Known rows, with every step that occurs
foseb -> sazila -> zerebi -> nusun: [ -1  -8  -5   7  19  -8   3  20  12   8   5  -6  45  26  -2   0  -5 -17
  -2 -18 -26  -2]
foseb -> keta -> dalev -> sito -> vorit: [  3 -19  41 -24  -2 -39   2  -5  31  -2 -55  12 -17 -18 -20   9  -1  25
  12  11   3 -14]
zerebi -> sazila: [ 10  13 -11   0 -10   3  -4  -5   6  -5   2 -10   4   1   1  -2   3  -3
 -16  -6  -3   1]
dalev -> keta -> foseb -> sazila -> vorit: [  2 -21  47 -35  27 -17 -15  13  26  13 -39   9   0   4 -27   9 -21 -55
  40  13  16  23]
beviv -> foseb: [ -7  -2  12  -3 -19   0  17   5  -4   1  22  19  -7   8  -7 -21 -18  -8
  11   1  17  -2]
vorit -> sazila -> foseb: [-12  -9  30  -7  23  -4   4  16   6   9 -11 -49   3  -3 -15  -6 -17 -17
 -22  29  14  11]
sazila -> foseb -> keta -> dalev: [  3 -14  35 -48  12 -32  22  -7  28   4 -38  -5  21   3 -31   6 -41 -19
  -6  32  -4  -7]
sito -> vorit -> sazila -> foseb -> keta -> dalev: [ -8 -16  51 -42  25 -38  16   5  30   3 -59 -45   7  -9 -43   2 -26 -19
   8  35  14   1]
foseb -> keta -> dalev -> sito -> vorit -> sazila -> zerebi: [-11 -31  54 -10  22 -31  -7  21  37  12 -74 -19 -10  -9 -31  13  -2   5
   6  17  -3  -2]
keta -> foseb: [  8  -6   9 -23   4 -10  -3   5   6   4 -10  17 -16   9  -3  -3  -2 -11
  14   7  11  12]
foseb -> sazila: [  1  -6  16  -9   8   7   4  -3   0  -8  -6  -3  10   0 -14  -4 -13 -11
   2  -8  -3  -9]
sito -> dalev -> vorit -> sazila -> foseb -> keta: [-19 -23  62 -23  18  -2   2  26  26  -2 -37 -32  -4 -30 -48   4  -9 -32
  24  33  14  -3]
keta -> dalev -> vorit: [  7 -10  37  -7 -11 -12 -26   5   8  14 -57  -9 -20 -23 -10  -4  13  13
   3  10  -2  -4]
keta -> dalev -> sito -> vorit: [ 13  -7  34  -3 -12 -36 -14  -3  20   2 -55  -2 -20 -11  -4  -2  23  38
  -1  11  15  -7]
vorit -> sazila -> zerebi -> nusun: [-15 -13   0  23  29  -8 -19  33   4  21  -1 -35  23   8   4   5   8 -11
 -15  -7 -18  10]
zerebi -> sazila -> foseb -> keta -> dalev: [ 13  -3  24 -49   1 -29  19 -13  33   0 -33 -15  24   4 -32   5 -38 -19
 -22  25  -7  -5]
sito -> dalev -> vorit -> sazila: [-10 -13  45  13   3  12 -33  22   3   1 -42 -28 -23 -37 -22   0  35  -7
  21   9  17  -3]
dalev -> keta -> foseb: [ -2 -16  32 -28  15 -20 -41   9  13  15 -23   5 -11  -2   0  13  -8 -24
  24   9  14  13]
vorit -> sazila: [-14  -9  21   9  18   7 -20   9  -8   7 -13 -33 -12 -17  -7   1   1  -5
 -11   4   5   5]
dalev -> keta: [-11 -10  24  -4   9  -9 -37   5   8   8 -13 -13   6 -10   3  18  -7 -13
  10   1   3   1]
beviv -> foseb -> keta -> dalev: [ -6 -17  39 -38 -10 -20  19  -9  11   5 -16  30   0  -1 -31  -8 -41 -15
  16  10   4 -14]
vorit -> sazila -> foseb -> keta: [-22 -21  37 -29  33  -7  18  14  16   4  -9 -36   6 -10 -32   4 -43 -31
  -9  28   2   3]

Rows
[  9 -13  17 -26  17  -3  10  19  19   4 -20  16  12  34 -17  -4 -15 -38
  23   2  -3  10] => keta -> foseb -> sazila -> zerebi
[-14 -12  13  14  25   7 -11  27   6  14 -18 -30   7   8 -10   3  -2 -21
  -4   5  -7  12] => vorit -> sazila -> zerebi
[ 10 -12  25 -32  12  -2   0   2   6  -2 -16  14  -7   9 -16  -8 -14 -22
  18   1   8   4] => keta -> foseb -> sazila
[-13 -15  26  23  16 -11  -8  34  23   9 -35 -30 -17   2  -5  -2  21  10
   4   7  10  11] => dalev -> sito -> vorit -> sazila -> zerebi
[-10 -13  44   2  13 -23   2  25  22   4 -26 -49 -20  -8 -11 -11   3  15
 -15  30  31   9] => dalev -> sito -> vorit -> sazila -> foseb
[-10 -30  62 -16  17 -30 -16   4  24   6 -67 -22 -29 -35 -28  10  -1  21
   1  15   9  -8] => foseb -> keta -> dalev -> sito -> vorit -> sazila
[  4  -5  14  -7  15   3  24   4  11  -1 -19   4   8   7 -27  -5 -11 -30
  16   3   2  10] => foseb -> sazila -> vorit
[  5 -18  50 -39   2 -51  22   1  43   0 -52  -4  -3  -3 -28   1 -19  13
   0  34  12  -8] => sazila -> foseb -> keta -> dalev -> sito -> vorit
[ -3  -6  31  -4   3 -11 -38  -2  15  -5 -25  -5  18 -11 -10  22  15 -20
  32   5  16  -9] => sito -> dalev -> keta
[  1  -8   7  -3  14   8  13  14  14   0 -11  -1  27  26 -16  -1 -14 -26
   8  -6 -15  -1] => foseb -> sazila -> zerebi
[  1 -15  64 -10  10 -40 -12  13  25  10 -67 -53 -16 -14 -19  -8   6  21
 -22  38  30   5] => keta -> dalev -> sito -> vorit -> sazila -> foseb
[  3 -27  56 -36   6 -36  10  -1  33   9 -41   3  -1  -9 -26   6 -35   8
 -25  37  -1  -9] => sazila -> foseb -> keta -> dalev -> sito
[  6 -20  48 -31  22 -13 -28  17  34   0 -47  11  30  24 -28  17  -1 -58
  55   6  11   2] => sito -> dalev -> keta -> foseb -> sazila -> zerebi
[-12 -13  36  17  10 -11 -19  18   9   2 -29 -33 -36 -22  -4  -3  22  27
  -3   6  21   5] => dalev -> sito -> vorit -> sazila
[  3  -3  15  10  -8 -18   1   9  17  -4 -14   0 -25  -5   3  -5  22  31
   9   2  16  -1] => dalev -> sito -> vorit
[-17 -32  65 -18  16  -7 -28  11  11  19 -70 -27 -28 -46 -35   8 -10  -6
   4  15  -9  -5] => foseb -> keta -> dalev -> vorit -> sazila
[-13 -16  15  32  20 -27 -19  43  23  17 -16 -34  -1   1   8   1  31  20
  -8  -5  -3   9] => dalev -> sito -> vorit -> sazila -> zerebi -> nusun
[-20 -24  51 -19  23 -27  17  23  33   0 -24 -34 -18 -14 -29   0 -21   2
  -2  30  18   3] => dalev -> sito -> vorit -> sazila -> foseb -> keta
[ -6 -18  66 -14  10 -15 -21  22  12  21 -68 -57 -17 -27 -25 -10  -4  -6
 -19  39  11   8] => keta -> dalev -> vorit -> sazila -> foseb
[  1 -27  47 -20   2 -25 -12  -8  20   6 -44  18 -15 -23 -18  14 -15  21
 -14  13  -9 -16] => foseb -> keta -> dalev -> sito
[-27 -26  54 -23  24  -2   7  31  20  12 -26 -40 -17 -27 -35   0 -31 -25
   3  30   1   5] => dalev -> vorit -> sazila -> foseb -> keta
[ 15  -4  37 -39  -7 -48  17  -3  49  -4 -48 -13   0  -1 -28   0 -18  13
 -16  27  10  -6] => zerebi -> sazila -> foseb -> keta -> dalev -> sito -> vorit
[-11 -24  56 -40  29 -24   3   2  20  11 -49 -39  10 -14 -40   7 -40 -23
 -19  36   1  -1] => vorit -> sazila -> foseb -> keta -> dalev
[-18 -34  56 -14  22  -6 -20  28  24  25 -75 -25 -10 -21 -36  11 -12 -21
  12  15 -20   1] => foseb -> keta -> dalev -> vorit -> sazila -> zerebi
[-11 -36  77 -28  24 -27  -9   9  26  16 -53 -32 -12 -26 -33   7 -33   4
 -37  41   6  -4] => vorit -> sazila -> foseb -> keta -> dalev -> sito
